What can hang from each mark
k291: k20
k892: k725 k914 k986
k175: k310 k553 k725
k20: k291 k325 k553
k725: k175
k553: k175 k914

Each row was made from one small tree. The marks that hang from a mark follow it in brackets, in the order of their numbers. Every link used is in the known rows. Write each row's tree.
Known rows
k20(k291 k325 k553): [ 0.607 -4.246 -1.687 -0.410  2.653  2.417 -0.050  0.706 -5.775 -2.621
 -0.842 -3.043  1.059 -0.584  0.307 -5.526  0.576  0.124  1.475  0.204
 -0.483]
k892(k986): [-0.843 -2.488  0.366 -1.110  1.414  0.065  0.766  2.245  0.545  0.735
 -0.274 -0.046  0.203  0.111 -0.305 -1.641 -0.019 -0.673 -0.024 -0.806
  2.263]
k291(k20(k325 k553(k175))): [-0.956 -0.480 -2.504  0.754  3.579  2.245 -1.599 -1.828 -2.614 -3.674
  1.596 -0.071 -0.531 -0.736 -0.369 -2.391  2.665  0.735 -0.510 -0.062
 -2.024]
k892(k725(k175) k914): [ 0.604 -3.294  1.006 -0.048  2.089 -0.018  0.592  4.108  1.559  0.740
 -2.515  0.754 -1.200 -0.586  0.700 -2.459 -0.191  0.053  0.929 -0.710
 -0.229]
k291(k20(k325 k553)): [-1.221 -1.075 -2.611  0.358  3.038  2.792 -0.703 -1.832 -3.594 -4.152
  0.752 -0.398 -0.429 -0.892  0.798 -2.311  1.815  0.254 -0.877  0.404
 -0.822]
k725(k175): [ 0.430 -0.060 -0.704 -0.289  0.305 -1.484 -0.029  1.522 -0.599 -1.436
 -2.339  0.725 -0.888  0.193 -0.529 -2.280  1.632 -0.194  0.028 -1.484
 -0.801]
k175(k553): [-0.360  0.478 -0.412 -0.767  2.319 -0.880 -0.508  0.231 -1.141  0.134
  1.353 -0.689  0.721  0.194 -0.475 -0.805  0.103  0.639  0.698 -1.032
  0.157]
k553(k914): [ 0.892 -0.650 -0.140  0.087  2.028 -0.500 -0.819 -0.176 -0.400 -0.857
 -0.035 -1.239 -0.805  0.546 -0.929 -1.717  1.711  0.035  0.511  0.038
 -0.835]
k553(k175(k310)): [-0.649  1.489 -0.244 -0.012  3.761 -1.633 -1.098  0.088  0.465  0.626
  0.888 -0.723  0.407  2.748 -1.375 -0.973  0.795  0.257  2.134 -0.553
 -1.229]
k725(k175(k310 k553)): [-0.451  1.252 -0.430 -0.613  3.178 -2.070 -1.211  1.969 -0.345 -0.348
 -0.960 -0.235 -0.119  1.930 -0.978 -1.037 -0.421  0.609  2.141 -0.947
 -1.459]
k20(k291 k325): [ 0.607 -3.096 -0.324 -0.141  2.432  1.341  0.937  1.205 -4.855 -1.310
 -0.491 -1.714  0.669  0.341 -0.468 -3.541  1.154 -0.177  1.540 -0.399
  0.612]
k291(k20(k553(k175(k725)))): [-2.415  1.133 -2.297  0.074  3.165  2.245 -1.547 -2.698 -0.669 -2.214
  2.704  0.466 -1.037 -0.093  0.860 -2.271  2.602  0.584 -0.515 -1.184
 -1.776]
k20(k325 k553(k175(k310) k914)): [ 0.859 -1.791 -1.880  0.422  5.734  0.698 -2.577  0.042 -1.136 -2.255
  0.568 -3.369  0.847  1.474 -2.124 -3.688  1.073  0.493  2.679  1.085
 -3.347]
k553(k175): [ 0.138  0.691 -0.441  0.034  1.880 -1.228 -0.754 -0.057  0.236  0.043
  0.906 -0.090  0.098  0.791 -1.381 -1.560  2.022  0.332  0.536 -1.253
 -0.904]
k725(k175(k553)): [ 0.351  0.479 -0.600 -0.566  1.390 -1.711 -0.824  1.833 -0.580 -0.856
 -0.899  0.433 -0.424 -0.094 -1.029 -1.701  0.800  0.753  0.475 -1.680
 -1.090]
k20(k291 k325 k553(k175(k725) k914)): [ 0.768 -3.674 -1.416  0.007  4.851  3.095 -1.564  0.026 -3.075 -1.948
  1.381 -3.477  0.459  0.118 -1.240 -6.159  2.417  0.608  2.596 -0.620
 -2.560]
k892(k725(k175) k986): [-1.080 -4.512  0.924 -0.557  1.001 -0.267  1.315  4.663  1.717  1.078
 -1.667  0.251 -0.728 -0.402 -0.709 -1.927  0.125 -1.503  0.358 -2.132
  1.485]
k175(k310 k553(k914) k725): [-1.770  1.419 -0.230 -0.873  6.218  0.279 -1.499 -0.257  0.955  1.070
  2.851 -2.267  0.430  2.844 -0.703 -0.811 -0.359  0.523  3.484 -0.796
 -0.949]
k553(k175(k310) k914): [ 0.471  0.797  0.222  0.577  4.627 -1.494 -2.112 -0.100  1.225  0.223
  1.025 -1.501 -0.618  2.781 -2.266 -1.143  1.470  0.642  2.392  0.240
 -2.569]

Write each row's tree
[-0.819  1.357 -0.051  0.048  5.501 -0.228 -1.753 -0.602  2.212  0.798
  2.251 -1.675 -0.246  3.142 -1.768 -1.602  1.732  0.268  2.962 -0.962
 -2.108]
k553(k175(k310 k725) k914)
[-2.161  1.259 -1.773  0.536  5.397  2.021 -2.728 -2.744  0.134 -1.939
  2.837 -0.692 -1.624  1.538  0.183 -1.919  2.232  0.865  1.049  0.006
 -3.067]
k291(k20(k553(k175(k310 k725) k914)))
[-2.014  1.964 -0.574 -0.438  4.615 -0.329 -0.901 -0.505  1.504  1.192
  2.175 -0.880  0.697  3.130 -1.029 -1.433  0.997 -0.128  2.716 -1.658
 -0.737]
k553(k175(k310 k725))
[-1.145 -3.991  1.007 -0.829  2.012 -0.440  0.570  4.906  1.704  1.480
 -0.410 -0.025 -0.349 -0.560 -0.998 -1.331 -0.562 -0.603  0.717 -2.303
  1.083]
k892(k725(k175(k553)) k986)
[ 0.574 -2.219 -0.921 -0.249  1.832  0.762 -1.259  0.133 -3.486 -0.983
  0.131 -2.010  0.088  0.100  0.055 -5.076  1.201  0.820  1.233 -0.516
 -1.994]
k20(k291 k553(k175))
[-0.329  0.775  0.120 -0.247  5.264 -1.189 -1.900  0.282 -0.199  0.428
  1.459 -2.057  0.130  2.512 -1.236 -0.290 -0.619  0.993  2.824  0.442
 -1.459]
k175(k310 k553(k914))
[-0.235 -1.656 -2.275  0.884  3.788  2.786 -1.506 -1.905 -3.108 -4.392
  0.865 -0.972 -1.218 -0.964  0.016 -2.451  2.449  0.503 -0.505  1.038
 -1.929]
k291(k20(k325 k553(k914)))
[-2.040 -0.046 -2.757  0.305  4.285  3.278 -1.301 -2.267 -1.712 -3.286
  2.614 -0.218 -0.167 -0.461  0.024 -2.712  2.873  0.482 -0.100 -0.906
 -1.661]
k291(k20(k325 k553(k175(k725))))
[-0.018  0.555 -0.334  0.089  3.668  0.169 -1.373 -0.756  1.979  0.221
  2.281 -1.111 -0.465  1.129 -1.799 -2.260  3.042  0.324  1.460 -1.704
 -1.780]
k553(k175(k725) k914)
[ 1.972 -4.156 -1.125  0.582  3.989  2.042 -1.938  0.542 -4.005 -2.425
  0.261 -3.452  0.136 -0.264 -1.609 -5.730  2.173  0.937  2.114  0.452
 -2.981]
k20(k291 k325 k553(k175 k914))
[ 1.010 -3.506 -1.573  0.055  3.188  1.925 -1.064  0.721 -4.670 -2.104
  0.139 -2.785  1.057 -0.300 -0.940 -5.604  1.413  0.579  1.794 -0.321
 -1.816]
k20(k291 k325 k553(k175))
[ 1.259 -3.413 -0.922  0.578  5.639  1.699 -2.298  0.689 -3.786 -1.912
  0.214 -3.970  0.434  1.541 -1.637 -5.285  1.070  0.921  3.431  0.979
 -3.286]
k20(k291 k325 k553(k175(k310) k914))
[ 0.067 -1.029 -2.137  1.288  4.360  2.315 -2.382 -1.911 -2.016 -3.908
  1.728 -0.726 -1.236 -0.663 -1.064 -2.536  3.394  1.038 -0.331  0.558
 -3.153]
k291(k20(k325 k553(k175 k914)))
[ 0.293 -2.397 -0.808 -0.156  3.476  2.042 -1.884 -0.590 -1.914 -0.740
  1.460 -2.727 -0.493  0.514 -0.291 -5.635  2.143  0.817  2.143 -0.874
 -2.778]
k20(k291 k553(k175(k725) k914))
[-0.141 -5.170  2.012 -0.936  3.258  0.527  0.268  6.643  3.114  2.440
 -1.252  0.706 -0.724 -1.174  0.177 -1.898 -1.684  0.570  1.189 -0.981
  1.171]
k892(k725(k175(k553)) k914 k986)
[-0.848 -4.489  2.223 -0.958  5.004  0.138 -0.022  6.780  3.350  2.988
 -1.304  0.180 -0.459  0.612  0.144 -1.375 -2.920  0.477  2.723 -0.353
  0.896]
k892(k725(k175(k310 k553)) k914 k986)
[-0.467 -1.402  0.604  0.318  4.095 -1.348 -0.853  2.685  0.831  0.589
 -0.295 -1.528 -0.886  1.641 -1.312 -0.945 -0.173 -0.182  2.597 -1.058
 -1.944]
k892(k725(k175(k310 k553(k914))))
[-0.652 -0.469 -1.756  0.610  2.598  1.836 -1.788 -2.375 -1.950 -3.345
  0.851 -0.267 -2.085 -0.620  0.873 -1.938  2.201  0.689 -1.059  0.822
 -2.081]
k291(k20(k553(k914)))
[-0.351 -1.374 -2.107 -0.030  6.593  1.912 -2.337 -0.559 -0.245 -1.834
  1.694 -3.542  1.147  1.749 -1.729 -4.107  1.303  0.209  3.194 -0.002
 -2.843]
k20(k325 k553(k175(k310 k725) k914))
[-0.883  0.466 -0.458 -0.872  4.161  0.623 -1.133 -0.445  0.663  0.326
  2.919 -1.599  0.076  0.630 -0.747 -1.442  1.077  0.602  1.678 -1.603
 -0.554]
k175(k553(k914) k725)
